Each row was made from one small tree. Brackets hold a mark, then the marks that hang from it, in alphabetical order. Every link used is in the known rows. Write each row's tree.
Known rows
(sirigo (sesod gifuno siga)): [-24 -12  -1   0  32   2  -7  15   7  20   0  -6   8   8 -13  -8  13  12
   3   3 -11   8   0  33  15  14  -1  -7   3  -3   0  -1  -8  18   9 -13
 -12 -28 -16   0   5  11   3   5 -20  14  -7  17]
(tefe (siga sesod)): [-36 -10  17   8  26   8  16  18  -5  15  -8   3  18  19 -10  -2  16  18
  17 -11 -10  15  -1  31  18  16  17   8  -1  -2   8  -1 -17  13  -8  -9
  -9  -3  -4   6  -2  13   8  -1 -19  11   9  10]
(kotog (sesod gifuno (siga tefe) sirigo)): [-12   0  -1   3  34  12  10  33  13  13  -1  -4   3   3  -4  -4  13  19
  -1   0 -10   8   2  20  18  11  -5 -13   0   7  10  -4   3  10   2 -18
 -19 -20 -16  -5   5   0  17   7  -2   7 -13  16]
(gifuno (sesod kotog sirigo)): [-22  -4   4  -7  39   9   0  26   2  15   3   4  12  14 -10  -1  15  -2
  13   3  -8   0   1   6  22  19  -7  -5  -8   5  -3  -2  -9  10  -6 -10
  -9 -23 -11   0  10 -10  23  -1  10  22  -7  16]
(sesod siga): [-32  -9   7   4  33   0   2  15  13  14  -4  -5 -10  14  -6  -4  16   9
   6  -4 -12  16   5  26  19  13   8   0   1  -1   7   7 -14   7  -8  -9
 -11 -15 -14   4   7   3  11   5   8   5 -12  15]
(siga (tefe vafod)): [-12  -9   5   2  27  13  15 -11  11  13  -8   5   2  18  -7   2  17  17
  10 -14 -15  18   3  15  22  18  16   8  13  -7  16  11 -31   5 -11   7
 -13 -13 -10   4   8  16  -1  -6  -2  22  -6  11]
(gifuno (sesod kotog (siga tefe) sirigo)): [-20  -4   2  -3  40   2   6  25   5  23   1  -1   2   9 -13   0  14   4
  10   5 -10  11  -4   9  32  18 -11  -9  -8   7   7   8 -13  11 -13 -13
 -11 -33 -22  -1   7  -1  38   0  11  15  -8  14]
(kotog (sesod (siga (tefe vafod)) sirigo)): [-10  -2   2   5  32  10  21  19  16  14  -7  -1   3   8  -6  -3  12  17
   3  -7 -11  17   2  15  16  15   6  -3  -2   9   8  -1  -7  10  -4 -14
 -16 -12 -20  -3   6  12   7   6   8   9 -12  14]
(tefe siga): [-27  -6  14   5  30  13  10  16  -4  12 -10  -1  23  18  -6  -2  17  10
  14 -10  -8  10   6  24  20  14   9  10   1  -9  10   6 -14  13  -8  -5
 -13  -3  -5   4   4   4  10   0  -4  13  -2  12]
(gifuno (sesod siga)): [-33  -9   3   5  39   3   2  18  13  14  -4   3  15  18 -12   0  19   3
  12   0 -10   7   0  21  21  16  -1  -1  -4   0  -3 -10 -16   8  -8 -11
 -12 -23 -19   4   7   1   4   4  14  13 -19  12]
(kogi (gifuno (sesod kotog siga))): [-26  -4   2 -12  42   7  -3  29   9  15  -4  -1   5  20  -7   0  20  -4
  11   4  -9   4  -3  21  22  18   5  -7   1  -3  -3   4 -31  11 -12 -22
 -16 -26 -17   1  18 -10   8   6  18  24 -14   8]
(siga (sesod kotog sirigo) tefe): [-22  -6   9  -3  27  -4  15  13  -4  24   8   3 -17   9 -12   0  11  20
  12  -6 -15  19  -4  16  23  20   8  -7   1   8  19  13 -20   5 -15  -7
  -2 -21  -7   0   4  11  36  -9 -20  12  11  14]
(kogi gifuno (sesod kotog sirigo)): [-14   2  14 -17  43  13  -3  21  -4   9   1  -1 -22  19   1  -1  18   2
   6   5  -7   3 -13  11  14  17   8 -14   0   6  -8  -1 -38   9 -13 -22
 -10 -18 -14  -5  23 -17  25   4   0  29  -9   7]
(sesod gifuno kotog): [-15  -2   8 -15  33  16  -6  26   7  15   0  -6  -3  13 -10  -5  15   7
   7   0 -10   1   8  23  24  18  -3  -8   6  -7   9  17  -9  12  -1  -7
 -16 -18 -13   1  10 -13  25   0 -13  19   2  20]
(vafod (kotog (sesod gifuno sirigo)) tefe): [-15  10   6  -4  32  27   8  33  13  12 -13   1 -20  10  -4  -4  15  -1
  -4  -8  -8  -9  20  -5  15  16  15   7   3  -5   6  -3  11   2   3  -3
 -12   0  -5  -2   9  -7  15   7  25  21 -12  16]
(sirigo (sesod kotog (siga (tefe vafod)))): [-21  -9   2  -5  28  -2   7   3   6  29  -5  -5   2  10 -18  -6  12  11
   5  -2 -12  21  -1  21  23  20   4  -1   2  -1  11  16 -21  17  -3  -9
 -12 -29 -23   0   4  29  25   0 -15  14  -4  15]
(siga (sesod gifuno)): [-30 -11  11  -1  29   6   3  18   8  11   2   3  -2  16 -11  -2  15  18
  11  -5 -15   9   0  35  14  16  14  -6   5  -1   3  -7 -15   6   0  -6
  -8 -14  -3   5   3   3   0  -2 -25  17   7  16]
(siga (sesod gifuno sirigo) (tefe vafod)): [ -5 -11  11  -3  27  16  17   7   6  17  -1   3   3   8 -12   1  11  28
  10  -5 -18  18  -9  25  23  17  11  -4   5   4   9   4 -17   8  -3   3
  -8 -22  -6   3  -2  13   7  -4 -25  24  20  15]
(kogi gifuno sesod): [-24  -2  11  -7  40  11  -3   6   2   4  -4   4 -14  28   3   1  22   4
   7  -1  -9   4 -11  19   9  15  17  -9   8  -1  -9 -11 -48   6 -10 -18
 -13 -13 -14   0  23  -7  -4   2   1  30 -20   4]
(vafod (kotog sesod)): [-18   3   3   0  30  16   8  21  13  10 -10   4  -3  18  -2  -3  17   2
  -6 -14  -8   4  17  10   8  22  22  11   6  -7   3  -9 -11   3  -2  -1
  -9  -1  -6  -3  12  -1   1   1  15  13 -16  17]
(gifuno sesod): [-33  -7   3   4  37   5   3  11   7   8  -2  11  21  22 -10   3  20   1
  15  -3  -9   1   3  14  17  18   2   2   0  -3  -3 -14 -19   4  -5  -5
 -10 -17 -11   4  10   1  -6  -2   9  22 -20  12]
(tefe (siga sesod) (vafod kotog)): [-13  -6  23  -2  26  29  23  14   6  20 -22  -2  18  19 -12  -1  14  14
   8 -16 -13  21   1  27  22  23  32  23   1  -8   1   0 -20  15  -7   9
  -8   3  -6   6  -5  16   4   2  -7  21  22  13]
(vafod kotog): [-21  -2   7   0  31  11  -1  12  10  12  -8   2 -10  16  -3  -2  18   0
  -2 -12 -11   8  15  11  14  21  23  13   9 -12   5   3 -16   1  -7  10
  -4  -7  -2   1  12  -8   7  -1  13  15  -6  19]
(kogi (sesod gifuno)): [-20  -3  15  -1  37  16  -4   8   4   5  -2   2  -8  23  -4  -1  19  10
   7   0  -9   2  -7  22  15  15   3 -11   6  -1  -5 -11 -26   6  -1  -8
 -13 -15 -16   0  12  -3   6   1 -18  24 -16  12]
(sesod kotog (siga tefe)): [-24  -2   5  -4  31  -3   8  15   8  26  -3  -9 -23  11 -12  -4  15  11
   7  -5 -13  20   4  18  30  18   2  -6   3  -1  24  28 -21  10 -17 -10
 -12 -24 -25   1   8   5  45  -1   4   3  -7  16]
(gifuno (sesod kotog siga sirigo)): [-22  -5   5  -6  41   4   1  32   7  20   0  -2   3  10 -13  -2  14   0
  11   7  -9   7  -2  12  27  17  -9  -8 -13   8  -1   3  -6  12  -9 -16
 -11 -26 -18   0   7  -5  31   5  13  13  -7  16]
(sirigo sesod): [-34 -13   0   4  28  -4  -1   0   0  16   1   6  15  16  -9  -4  16   7
   6  -4  -9   6   4  21   6  17   8   2   4  -2   1  -8 -16  11   2  -7
  -6 -18  -5   1  10  19  -5  -2 -14  19 -11  14]
(siga sesod): [-38 -11  11   3  27  -1  10   9   6  12   0   7  -3  20 -10  -1  16  16
  13  -9 -14  14   1  30  10  17  20   1   1   2   5  -8 -21   3  -8  -5
  -2  -8  -2   5   4  10   0  -3 -16  12   3  13]
(siga (tefe (sesod gifuno kotog sirigo))): [-10   1  10  -5  30  10  20  18   5  22   2  -2  -7   9  -7  -2  13  19
   5  -4 -13   7  -1  12  31  17   5  -7  10  -6  17  19 -10  13  -1   1
 -11 -24 -21   1   4   2  23 -11 -18  13   3  18]
(siga (sesod kotog sirigo)): [-26  -7  12  -7  28  -2   8  23   0  20   4   1 -11  11 -11  -4  11  14
  11  -3 -13  13  -1  21  16  19  10  -5  -6   9   5   5 -11   8  -9 -11
  -1 -12  -4   1   5   0  28  -2 -13  13  15  18]

Write each row's tree
[-21  -8   1  -9  32   2  -7  23   7  26   0  -9   5   8 -16 -10  12   8
   3   6 -11   7   1  31  19  17  -5 -11   0  -1   4  11  -5  20   5 -16
 -14 -30 -21  -1   5   9  26   5 -22  12  -1  19]
(sirigo (sesod gifuno kotog siga))
[-12  -3  14  -1  42  15  -6  21   6  10   2  -6 -17  11  -4  -4  14  12
   2   7 -10   9 -13  21  22  10  -5 -18  -4   9  -7  -8 -14  12  -1 -12
 -11 -22 -19  -1   7  -9  25   8 -11  16  -8  14]
(kogi (sesod gifuno siga sirigo))
[-25  -1  -1   9  30   1  18  17  15  13  -6   1  -1  15  -5  -2  16  15
   3 -10 -10  15   6  19  13  15   9  -3   3   3  14  -3 -14   7  -6 -16
 -17 -11 -18  -2   8  14   7   3   6   3 -26  13]
(kotog (sesod (siga tefe)))
[-14  -9   3   4  39   9  10  13  11  17  -4   4  11  12 -11   2  15   9
  12   1 -12  14  -7  13  28  15  -5  -2  -5   5   1  -5 -16  11  -8  -5
 -12 -29 -17   2   4   5  10   2  12  20  -9  12]
(gifuno (sesod (siga (tefe vafod)) sirigo))
[-10   1  16 -10  35  11  14  41  14  23   1 -13 -15   5  -8  -7   9  15
   2   5 -11   7  -3  24  32  16   5 -11  -1  -2   3  14   5  20   5  -5
 -11 -21 -25   2  -2  -4  30   1 -13   4  10  23]
(tefe (sesod gifuno kotog siga sirigo))
[-27   7  21  -2  29  17  28  28   0  23 -14  -5 -16  14  -8  -3  14   6
  15  -8  -7  -1   7   1  31  15  17   9  -2  -6  14  17   3  15  -3  -2
 -12   3 -14   6  -2   7  29  -2   5  11   7  11]
(vafod (tefe (sesod kotog sirigo) siga))
[-22  -8   3  -7  43   9  -3  23   3   6   1   7  15  18   0   3  20  -1
  11   3  -9  -2  -4  14  14  14   4  -5   3   0  -8 -10 -25   7  -9 -17
 -13 -23  -5   0  19 -15  -7   3  19  31 -13   8]
(kogi (gifuno (sesod sirigo)))
[ -7  -7  12  -4  25  21  16   5  12  21  -8   3  -6  14 -15   1  14  23
   3 -11 -19  20  -2  25  24  21  22   5  12  -7  10   5 -26   8  -3  10
  -8 -19 -10   4  -1  16   5  -6 -19  24  15  15]
(siga (sesod gifuno) (tefe (vafod kotog)))
[ -7  -2   9 -16  36  17  -6  34   2  15   5  -7  -5   5  -8  -6  11   8
   4   6 -10  -2   4  17  24  15  -9 -13  -1   1   5  16   4  13  -1  -9
 -11 -20  -8  -2   9 -19  38   3  -8  20  10  23]
(sesod gifuno kotog sirigo)
[-18  -3   9  -7  36   1  -1  32   7  22   2 -12 -21   4  -8  -7  10   7
   4   3 -11  15   3  17  26  15  -3  -8  -8   8   8  20  -2  13 -11 -15
  -8 -21 -16  -1   7 -11  47   6   7   3   5  20]
(sesod kotog siga sirigo)
[ -3  -1  20 -16  29  29  21  19  21  18 -11  -6   4  17 -10  -4  12  16
   7  -5 -13   8   0  23  29  22  23   4   8 -13   0  14  -9  19   9   8
 -16  -8 -27   7  -2   7  -3  -2 -16  20  12  21]
(tefe (sesod gifuno kotog) vafod)
[-13  -1   3  -2  34  16   5  33  10   4   0   3  17   9  -2  -4  14  13
   2  -2  -8  -3   6  18   8  13   2  -9   1   3  -1 -13   6   9   6 -15
 -16  -9  -8  -4   9  -8   0   6  -5  15 -10  17]
(kotog (sesod gifuno sirigo))
[-35  -2  17   3  27  17  15  22   0  17 -14   0  -5  17 -14  -1  17  11
  17  -9 -10   1   7  20  24  12  15   7   0  -6  13   4  -5   9  -3  -6
 -13   1  -5   7  -1  14  14   3  -4  18   3   8]
(vafod (tefe (siga (sesod gifuno))))
[-27  -9  17   5  29   9  17  22  -8  16  -5   0  18  13  -9  -1  14  18
  15  -8 -11  14  -4  27  17  13  12   5  -6   3   4  -3  -9  14  -9  -9
  -6  -5  -1   4  -2   8  16   1 -19  13  15  11]
(tefe (siga (sesod sirigo)))
[-16  -2   4  -4  34  -3   7  23   4  25   3 -11 -24   3  -9  -5  11  12
   4   1 -13  18   0  11  31  15  -5  -9  -3   8  20  28 -10  12 -16 -12
  -9 -28 -19  -2   7  -4  54   0   3   3   2  19]
(sesod kotog (siga tefe) sirigo)
[  4   0  22 -16  32  28  20  24  17  18  -7  -8   2  11  -8  -5   9  17
   6  -1 -13   7  -4  18  30  20  16   1   3  -6  -4  14  -1  19   9   8
 -12 -11 -23   5  -1   1   6  -2 -14  20  20  23]
(tefe (sesod gifuno kotog sirigo) vafod)
[-16  -7  13   1  24  11  21  -3  11  19  -9   7 -11  18 -13   2  15  19
   7 -17 -18  24  -1  20  21  24  30  12  11  -5  13   4 -32   2 -11  10
  -3 -12  -8   4   2  23   6  -8 -11  20   9  13]
(siga sesod (tefe (vafod kotog)))
[-22   0  13  -3  36   4   7   6   5  19  -4  -4 -33  20  -8  -3  16  10
   6  -2 -10  19  -9  16  25  18   4 -11   0   3  10   9 -35   9 -14 -13
 -12 -22 -30  -1  11   7  43  -1  -8  10 -17  12]
(kogi (sesod kotog (siga tefe)))
[ -4  -2   5  -9  37  10   0  35   6  25   4 -15 -20  -2 -11  -6  10  15
   2   7 -14  12  -1  19  36  14 -14 -18   0   3  18  29   0  16  -8 -12
 -15 -35 -21  -3   4 -10  54   3  -8  10   8  21]
(sesod gifuno kotog (siga tefe) sirigo)
[ -3  -2  14  -6  28  13  29   4  10  22  -6   0  -8  12  -8   0  12  20
   8  -9 -14  17  -3   8  31  21  19   6   8  -5  15  18 -19  12  -5   8
 -10 -15 -22   3   2  15  12 -11 -10  17   9  16]
(siga (tefe (sesod kotog sirigo) vafod))
[-15  -2  14  -9  43  15  -4  13  -2   2   1   4 -16  20   4   1  19   4
   7   3  -8   3 -15  13   9  13  10 -11   3   5 -11 -13 -39   6  -9 -18
  -9 -16 -11  -3  22 -13   5   4   1  32 -16   6]
(kogi gifuno (sesod sirigo))
[-30  -9  -1   9  37   0   7  12  11  16  -4   5   7  18 -11   3  19   7
  13  -2 -11  12  -2  16  27  16  -2  -3  -1   1   7  -5 -23   8 -10  -9
 -14 -28 -20   3   6  10   9   0  11  15 -20  10]
(gifuno (sesod (siga tefe)))
[-20  -5  18  -6  29  17  11  35  -8  20  -2  -6  13   9 -13  -5  12  18
  14  -2 -10  10  -4  32  25  15   5  -2  -7   1   8   8  -4  20  -3 -10
 -11  -9  -8   2  -3   1  34   2 -27  14  23  15]
(tefe (siga (sesod gifuno kotog sirigo)))
[-21  10   6  -1  32  21   9  35  20  16 -18  -4 -28  13  -9  -5  16  -2
  -4 -10  -9  -3  22   4  17  17  19   7   4  -8  10   0   6   3   2  -6
 -16  -2 -13  -1   6   0  18  10  26  14 -17  16]
(vafod (kotog (sesod gifuno siga)) tefe)
[-22  -4   4 -12  45   8  -2  34   5  14   1  -3   0  14  -5  -1  18  -3
  11   7  -9   3  -6  17  21  16   0 -10  -2   4  -5   2 -23  12 -12 -23
 -14 -29 -14  -1  17 -18  14   7  18  25  -8  10]
(kogi (gifuno (sesod kotog siga sirigo)))
[-15   1  15 -11  38  17  -5  13   4  11  -2  -3 -16  21  -8  -4  17   7
   6   2  -8   2  -7  18  20  19   1 -13   2  -1  -1   1 -24  11  -3 -12
 -14 -16 -20  -1  12  -7  29   0 -19  24 -10  14]
(kogi (sesod gifuno kotog))
[-13  -1   3   1  36  13   6  40  13  10  -1  -5   5   5  -4  -6  12  15
  -1   1  -9   4   4  25  13  11  -1 -12  -4   7  -1  -8   8  12   5 -19
 -17 -14 -16  -4   6  -6  12  12   1   8 -12  19]
(kotog (sesod gifuno siga sirigo))
[-28   9   4   2  31  16  13  27  20  16 -19  -1 -33  16  -7  -3  17  -5
  -3 -13  -8   2  23  -1  15  18  24  13   2  -6   9   0   1   1  -5  -4
 -12   3 -12   0   8   3  17   8  33  11 -20  14]
(vafod (kotog (sesod siga)) tefe)
[-21  -7   0 -10  30   5  -8  16   0  20   3  -3  12  12 -15  -8  13   7
   5   3  -9   2   4  25  15  19  -3  -7   5  -6   3   6  -9  18   9 -10
 -12 -25 -12  -2   8   8  16  -1 -25  22  -3  19]
(sirigo (sesod gifuno kotog))
[ -3  -5   5  -2  33  21   5  15  19  20  -9 -10 -10   9 -11  -3  14  16
  -1  -4 -17  17   2  26  32  16   8  -1  12  -8  13  17 -16  12  -3   3
 -17 -25 -21   2   3   3  18   4  -1  14   1  19]
(sesod gifuno (siga (tefe (vafod kotog))))
[-18  -3   8   4  28   6  21   7   9  17  -2   2  -1  16  -4   1  16  21
   6  -8 -14   7   0  17  27  16  14  -2  18 -11  16   9 -21   9   2   6
 -13 -20 -19   4   3   8   1 -12 -19  14  -8  15]
(siga (tefe (sesod gifuno)))
[-14  -5   9  -7  28   5   9  21  -2  24   8   0 -12   6 -14  -2  11  23
   9  -1 -16  13  -6  23  25  18   3 -13   3   4  18  13 -15   9  -8  -6
  -7 -28  -9  -1   2   3  39  -7 -29  17  16  17]
(siga (sesod gifuno kotog sirigo) tefe)
